Each row was made from one small tree. The marks that hang from a mark follow it in brackets, in the order of their numbers. Every link used is in the known rows. Write each row's tree.
Known rows
Z_589(Z_658): [  9.8  21.9  19.2  -1.3 -13.5 -17.6  -1.2   9.9  11.4 -22.8 -17.8   1.9
  18.7   2.9 -14.8 -16.3  19.1  22.0 -11.5 -20.2  -6.6]
Z_303(Z_377(Z_589(Z_658 Z_984)) Z_685): [ 11.7  47.7  28.8  -4.7  16.9   2.9 -15.0 -44.8  59.6  -7.2 -22.4  25.5
 -18.9  15.3 -10.8  34.9  17.9  13.8 -52.2 -62.3   7.6]
Z_984(Z_303): [ 18.0 -10.0  -2.7  17.5 -25.9 -21.8  -5.8  -3.7 -25.4   5.0  27.1  16.9
   5.1  -1.1 -15.3   8.0  18.8   1.1   5.6   3.6  11.5]
Z_658(Z_400 Z_589(Z_984)): [ 12.6  51.2  16.2 -28.2  37.9  57.7 -16.1 -10.3 -16.7  -2.2 -20.9 -10.9
 -11.5  -8.7 -19.0   1.7 -21.6  25.7  30.2 -31.7 -20.9]
Z_774(Z_303(Z_685)): [-11.2  15.7  -2.5   0.3 -28.3 -13.9  -1.3 -16.0   8.4  -5.1  -2.5   6.7
  15.8  22.9   9.2  12.7  33.6 -14.4  -1.2  -5.9  20.4]
Z_303(Z_377 Z_685): [  2.5  32.5  -5.5  10.0   1.1  -8.1   2.4 -38.4  41.9   5.7 -11.4   1.0
 -41.6  25.0  20.4  10.6  -1.3 -10.1 -37.2 -29.5   6.8]
Z_377(Z_303(Z_685) Z_400(Z_658(Z_589))): [-18.1 -15.7  21.6  -5.4 -22.7  14.0  22.8  -0.9 -22.7 -22.2 -27.7  29.2
  -9.3  30.1  -6.6  32.2 -63.8  -2.1  18.7 -12.6  20.6]
Z_400(Z_658): [  5.5 -29.4  10.7 -16.1  -4.8 -17.1  -1.8   9.5   6.1  -9.0  -6.7   4.0
 -12.4   1.7  17.2  37.4 -27.6  -5.5   0.9  10.1  14.3]
Z_303(Z_377(Z_589(Z_984))): [  1.4  12.1  23.7 -16.3  29.4  21.9  -1.6 -36.2  33.1  -6.3  -4.4  25.7
 -28.9  -6.7  -5.2  41.6   1.3  11.1 -29.6 -28.5  12.9]
Z_400(Z_377): [ -9.9 -10.0  25.0 -11.6 -14.8   6.6 -12.4  -7.5  16.5  -7.1   3.6 -11.4
 -14.8   2.5   7.7  14.7  -7.3 -16.8  14.9   6.5  15.3]
Z_984(Z_589(Z_658)): [ 49.5  15.5  12.3  -3.5 -22.7 -16.8  10.6  11.3  27.2   4.5   1.0  42.5
  17.0  19.2 -11.7  -4.0  16.1  30.6  -6.8 -14.1  -1.9]
Z_589(Z_377): [ -0.8  16.8  14.9  -0.7  -4.4 -12.8   6.9  22.7  -0.9 -25.6 -20.4  22.7
  23.5   2.6 -20.3  -5.2  -5.1  12.8  -7.6 -13.4 -14.3]
Z_589(Z_377(Z_303(Z_685) Z_400) Z_658 Z_984): [ 30.7  52.2  49.4  19.7 -17.9  18.6  15.9  35.7  -8.9 -65.3 -45.4  78.0
  58.9  46.3 -56.2   3.6  17.7  23.0 -24.5 -65.7   4.6]
Z_685(Z_303(Z_377(Z_400 Z_589))): [ -9.2   9.1  18.5   1.7   9.7  27.9  18.5 -15.2   5.0 -22.2 -11.7   4.0
 -23.3  14.2  -2.7  22.2   8.5  -2.2 -34.1   3.3  23.4]
Z_303(Z_377(Z_400 Z_589) Z_685): [-21.2   9.5  20.8   0.1  -5.1  10.0   3.9 -52.8  38.9  11.6 -12.5  16.9
 -33.8  24.9 -18.2  26.5 -10.1 -13.2 -33.1 -33.9   6.9]
Z_658(Z_589): [-29.7  24.9   8.5 -21.0  11.8  10.6   5.6  -9.3  -7.9   2.4 -13.0 -10.9
  -8.2 -20.8   3.4   8.0 -35.5  16.4  11.7  -6.9 -20.2]
Z_685(Z_303(Z_377)): [  9.6  28.2  -2.1   9.9  14.6  13.5  17.1  -4.1   6.8 -27.1 -10.1  -8.5
 -28.7  13.9  28.3   9.2  16.3  -0.4 -36.7   7.6  22.9]
Z_400(Z_658(Z_589(Z_377(Z_303(Z_685)) Z_984))): [  3.0  19.8  30.1 -23.3  12.7   3.2   4.2  16.7  -1.8 -33.7 -36.6  36.8
   4.5   4.8   6.7  57.9 -54.4  17.3  -0.5 -29.3   6.3]
Z_400(Z_377(Z_303 Z_589) Z_658): [-11.6 -60.8  51.7 -44.3 -10.1  -5.1 -16.8  -7.3  16.8 -35.9 -15.4  16.3
 -22.6  -8.1   3.3  66.6 -55.9   7.0  32.0   6.0  48.7]
Z_303(Z_377(Z_400 Z_589(Z_658 Z_984)) Z_685): [  0.9  36.9  39.1   2.3   0.7  19.1  -1.1 -43.4  46.2  -5.5 -20.6  34.6
 -15.1  31.1 -29.3  34.5  14.6  -2.2 -49.8 -59.2   6.9]
Z_400(Z_658(Z_589)): [-18.1  -9.2  17.5 -33.0   5.3  -8.0   2.6   2.4   0.4  -7.0 -16.8  -4.9
 -18.8 -14.7  20.5  44.3 -55.6   7.6   9.7   3.7  -1.0]
Z_589(Z_377 Z_658): [  8.5  38.9  34.2  -2.0 -17.4 -30.0   5.7  32.2  10.4 -48.0 -38.0  25.4
  42.5   5.7 -35.7 -21.8  14.4  35.0 -19.2 -33.4 -20.8]
Z_303(Z_377(Z_589(Z_984)) Z_685): [  5.3  33.6  16.8  -4.3  25.6  14.0 -14.5 -50.0  52.5   7.1 -11.9  23.7
 -30.2  13.0  -1.2  44.9   5.7  -0.5 -44.2 -49.9  12.1]
Z_685(Z_303): [ 10.3  19.3  -4.2  11.1  10.9  13.8   5.8  15.0 -11.1 -21.0  -7.5 -10.9
   3.2  10.4  15.6   3.2  21.1  -0.6 -18.9  13.2  17.8]
Z_984(Z_303(Z_377(Z_400) Z_685)): [ 11.0   8.2   1.0  31.1 -38.8 -14.7   8.1 -34.4  -3.1  11.3  20.7  25.5
 -24.5  32.4 -13.6  16.3  14.8 -20.2 -21.8 -16.2  15.9]

Write each row's tree
[ 22.3   7.0  33.7 -24.6  13.5  43.3 -39.5 -22.9   9.9 -18.1 -21.1   1.2
 -15.6  12.2 -31.2  10.1 -11.9  16.0  40.2 -32.3  24.1] : Z_658(Z_400(Z_377(Z_303(Z_685) Z_589(Z_984))))
[  4.2  -2.6  42.0 -10.9  -5.8  12.8 -37.8 -28.5  23.7   3.2  13.1  18.2
  -2.1   0.2 -20.1  55.5  11.3 -11.9   3.3 -22.3  26.0] : Z_400(Z_377(Z_589(Z_984(Z_303(Z_685)))))
[ 40.2  33.3   3.4  24.4   0.2  10.1  -8.6 -22.0   5.5   3.9  19.7  40.9
 -11.0  21.6  -1.0  40.7  34.0 -10.5 -32.1 -35.1  20.5] : Z_589(Z_984(Z_303(Z_377 Z_685)))
[ 61.6  11.0  23.9 -15.2 -25.3   2.7   0.1   8.4  19.9 -15.4 -10.4  34.8
   1.3  26.9 -22.5 -16.9   1.6  40.9  28.9 -17.9  13.6] : Z_984(Z_589(Z_658(Z_400(Z_377(Z_303)))))
[ 68.5  73.5  36.5  15.9 -12.6  -3.3 -26.8  21.2  -5.7 -40.6 -25.9  47.6
  47.8  29.2 -63.3  -7.7  50.8  35.1 -13.3 -69.9  -9.3] : Z_589(Z_377 Z_658(Z_400) Z_984(Z_303(Z_685)))
[ 62.7   6.7 -11.3  23.8 -41.5 -31.6  -3.0 -11.0   7.8  37.8  36.4  57.3
   6.2  31.1 -11.3  19.0  23.2   4.9  -3.1 -11.0  14.5] : Z_984(Z_303(Z_685) Z_589)
[-28.2 -19.8  42.4 -44.5  -9.0  -1.9  -8.6  -5.1  16.6 -13.9 -13.8 -17.7
 -33.1 -12.0  27.6  59.7 -63.5  -9.1  25.2  10.3  13.3] : Z_400(Z_377 Z_658(Z_589))
[ 12.9  10.4  50.5   7.1 -19.9  16.2 -14.5 -15.6  -2.2  -4.7   1.0  52.4
  36.0  16.4 -69.6  36.3  34.4   5.1 -19.5 -45.7   7.8] : Z_377(Z_400 Z_589(Z_658 Z_984(Z_303(Z_685))))
[  5.9   9.7  23.4  16.5 -36.7 -22.8  -2.9 -42.0  11.4   2.7   8.4  32.0
 -12.5  20.9 -37.3  21.3  20.5   2.2 -26.8 -32.8  13.2] : Z_984(Z_303(Z_377(Z_400 Z_589(Z_658)) Z_685))
[  5.8   9.9  35.4 -30.4   9.3   0.8 -28.4 -15.5  17.3 -14.1 -26.4  -4.0
  10.3 -14.3 -49.7  -9.2   8.4  43.0  10.5 -31.2  -8.6] : Z_377(Z_589(Z_658(Z_400)))
[-24.2  -2.4  11.8  -5.4 -34.3   5.3  31.0 -23.0  -0.4 -21.0   3.5  18.4
 -12.5  24.0   3.1  16.2  21.7 -18.0  -6.0   7.4  25.9] : Z_774(Z_303(Z_377(Z_400)))
[ 12.2  -2.7  34.8 -28.0   6.3   7.6 -15.5  -7.5  -3.6 -44.1 -37.9  18.6
  12.2  -9.2 -52.3 -12.9 -11.2  63.6  29.5 -34.5  14.3] : Z_377(Z_303 Z_589(Z_658(Z_400)))
[  1.5  19.0   5.4  15.0   1.5  27.0  28.2  -3.1  -4.8 -24.8  -7.7  -0.3
 -25.6  27.5  13.3   8.7  13.2 -12.4 -35.5   9.3  23.2] : Z_685(Z_303(Z_377(Z_400)))
[-18.0 -31.7  40.1 -27.5  -5.9  12.3 -15.3 -16.8  10.7 -27.3  -8.7  12.1
 -10.1  -9.7 -14.3  28.4 -28.5  13.1  31.2  -3.9  34.0] : Z_400(Z_377(Z_303 Z_589))
[ 58.5  71.6  38.7   3.8   6.2  19.0 -12.5  30.4  -1.4 -68.0 -57.5  51.5
  44.0  34.8 -53.2 -17.8  20.3  50.7  -2.8 -76.1   0.5] : Z_589(Z_377(Z_303(Z_685)) Z_658(Z_400) Z_984)
[ 21.4  -2.5  41.5   2.0  -4.7  30.3  24.0  40.9 -28.4 -57.0 -27.6  79.2
  33.8  31.2 -32.1  41.4 -22.1   5.1  -2.6 -26.2  20.4] : Z_589(Z_377(Z_303 Z_400(Z_658)) Z_984)
[-22.5  14.6  11.6 -15.4 -15.9 -12.7   0.5 -48.1  35.2  -8.1  -7.7  14.1
 -13.8  13.5   5.4  33.0  24.2  -3.5 -18.7 -19.2  25.6] : Z_774(Z_303(Z_377(Z_589) Z_685))
[ 62.2  19.5   0.2  23.7 -44.2 -42.0   3.3   6.4   7.4  17.3  20.1  75.3
  25.7  34.0 -27.7  14.9  18.4  15.8  -9.5 -21.5   4.0] : Z_984(Z_303(Z_685) Z_589(Z_377))
[ -7.8  18.7  31.0 -23.6  -8.6   0.9   6.0 -28.2  24.6 -32.7  -8.7  30.8
   2.4   2.6  -6.3  36.1  40.1  14.1 -20.2 -22.3  27.2] : Z_774(Z_303(Z_377(Z_589(Z_658 Z_984))))
[ 69.5  37.0  16.1  22.2 -54.4 -55.2   1.5  14.7  16.3  -0.3   6.0  76.6
  39.5  35.7 -40.0   1.8  34.6  32.9 -18.4 -37.7  -1.9] : Z_984(Z_303(Z_685) Z_589(Z_377 Z_658))
[ 40.5  20.0  31.5   1.3 -39.0 -13.6  27.8  30.2  15.6 -14.4 -13.8  68.7
  39.2  34.1 -43.4  -9.5   9.1  27.7 -10.9 -22.0 -13.8] : Z_984(Z_589(Z_377(Z_400) Z_658))
[ 35.1 -12.8  22.3  -5.4 -30.5  -8.7  28.3  27.9   9.8  -0.7  -3.3  68.9
  18.5  33.0 -21.9  23.1 -20.6   7.9  -0.7  -0.9  -0.6] : Z_984(Z_589(Z_377(Z_400(Z_658))))
[ -0.5  17.9  10.2  -4.2  23.8  14.1   7.0 -16.1  15.4 -23.6 -13.2  -3.3
 -26.7   1.0  12.7  22.5  12.0  10.2 -35.8   0.8  23.7] : Z_685(Z_303(Z_377(Z_589)))
[ -0.8 -38.9  57.3 -43.0   5.5  11.3 -30.9  -9.3  33.2 -14.8  -4.1  14.8
 -15.9  -7.9   3.3  87.5 -28.0 -12.5   7.6  -4.2  34.9] : Z_400(Z_377(Z_589(Z_984)) Z_658)
[ 34.3  51.7  29.4  -1.2 -14.4 -13.6  -6.4  24.5  -0.8 -64.4 -61.3  25.5
  32.9  27.8 -51.4 -45.2   1.9  55.6   9.8 -56.6  -6.7] : Z_589(Z_377(Z_303(Z_685)) Z_658(Z_400))
[ -4.1  10.3  20.5  15.8 -25.3   3.1  23.6  19.9 -19.0 -37.9 -31.9  49.3
  28.4  36.5 -39.2  -8.1 -20.6   6.3   0.4 -25.6   4.0] : Z_589(Z_377(Z_303(Z_685) Z_400))
[-11.2  20.7  10.6  -7.4  12.1  -6.8  -9.8 -54.0  52.6  10.3 -14.1   7.0
 -38.4   8.7   1.3  27.7  -7.2   3.0 -35.9 -37.1   7.4] : Z_303(Z_377(Z_589) Z_685)
[ 79.9  25.6  16.4  10.2 -53.5 -28.0 -21.6 -11.1  20.6  15.4  16.6  39.0
   5.3  39.0 -33.5  -3.9  34.0  23.0  13.5 -29.5  12.4] : Z_984(Z_303(Z_685) Z_589(Z_658(Z_400(Z_377))))
[-12.1  -5.6  42.7  -1.8 -23.5   7.9   2.9 -14.6  -0.4 -30.1 -33.0  41.9
  24.5  23.1 -59.5   5.4 -10.7  25.9   2.7 -41.6  17.9] : Z_377(Z_303(Z_685) Z_400 Z_589(Z_658))
[-21.2 -34.0  26.9 -15.0 -19.4  20.3  32.5   9.6 -38.3 -33.2 -21.9  30.6
  -8.1  13.9  -9.4  30.5 -68.2   6.7  29.4   4.1  21.2] : Z_377(Z_303 Z_400(Z_658(Z_589)))
[-15.5  27.2  27.8 -41.0   9.8  36.7 -21.4 -20.8  -2.9  -4.9 -21.7 -41.7
 -32.7 -12.2 -10.9  -8.0 -43.1  16.3  53.1 -10.8 -15.2] : Z_658(Z_400(Z_377) Z_589)
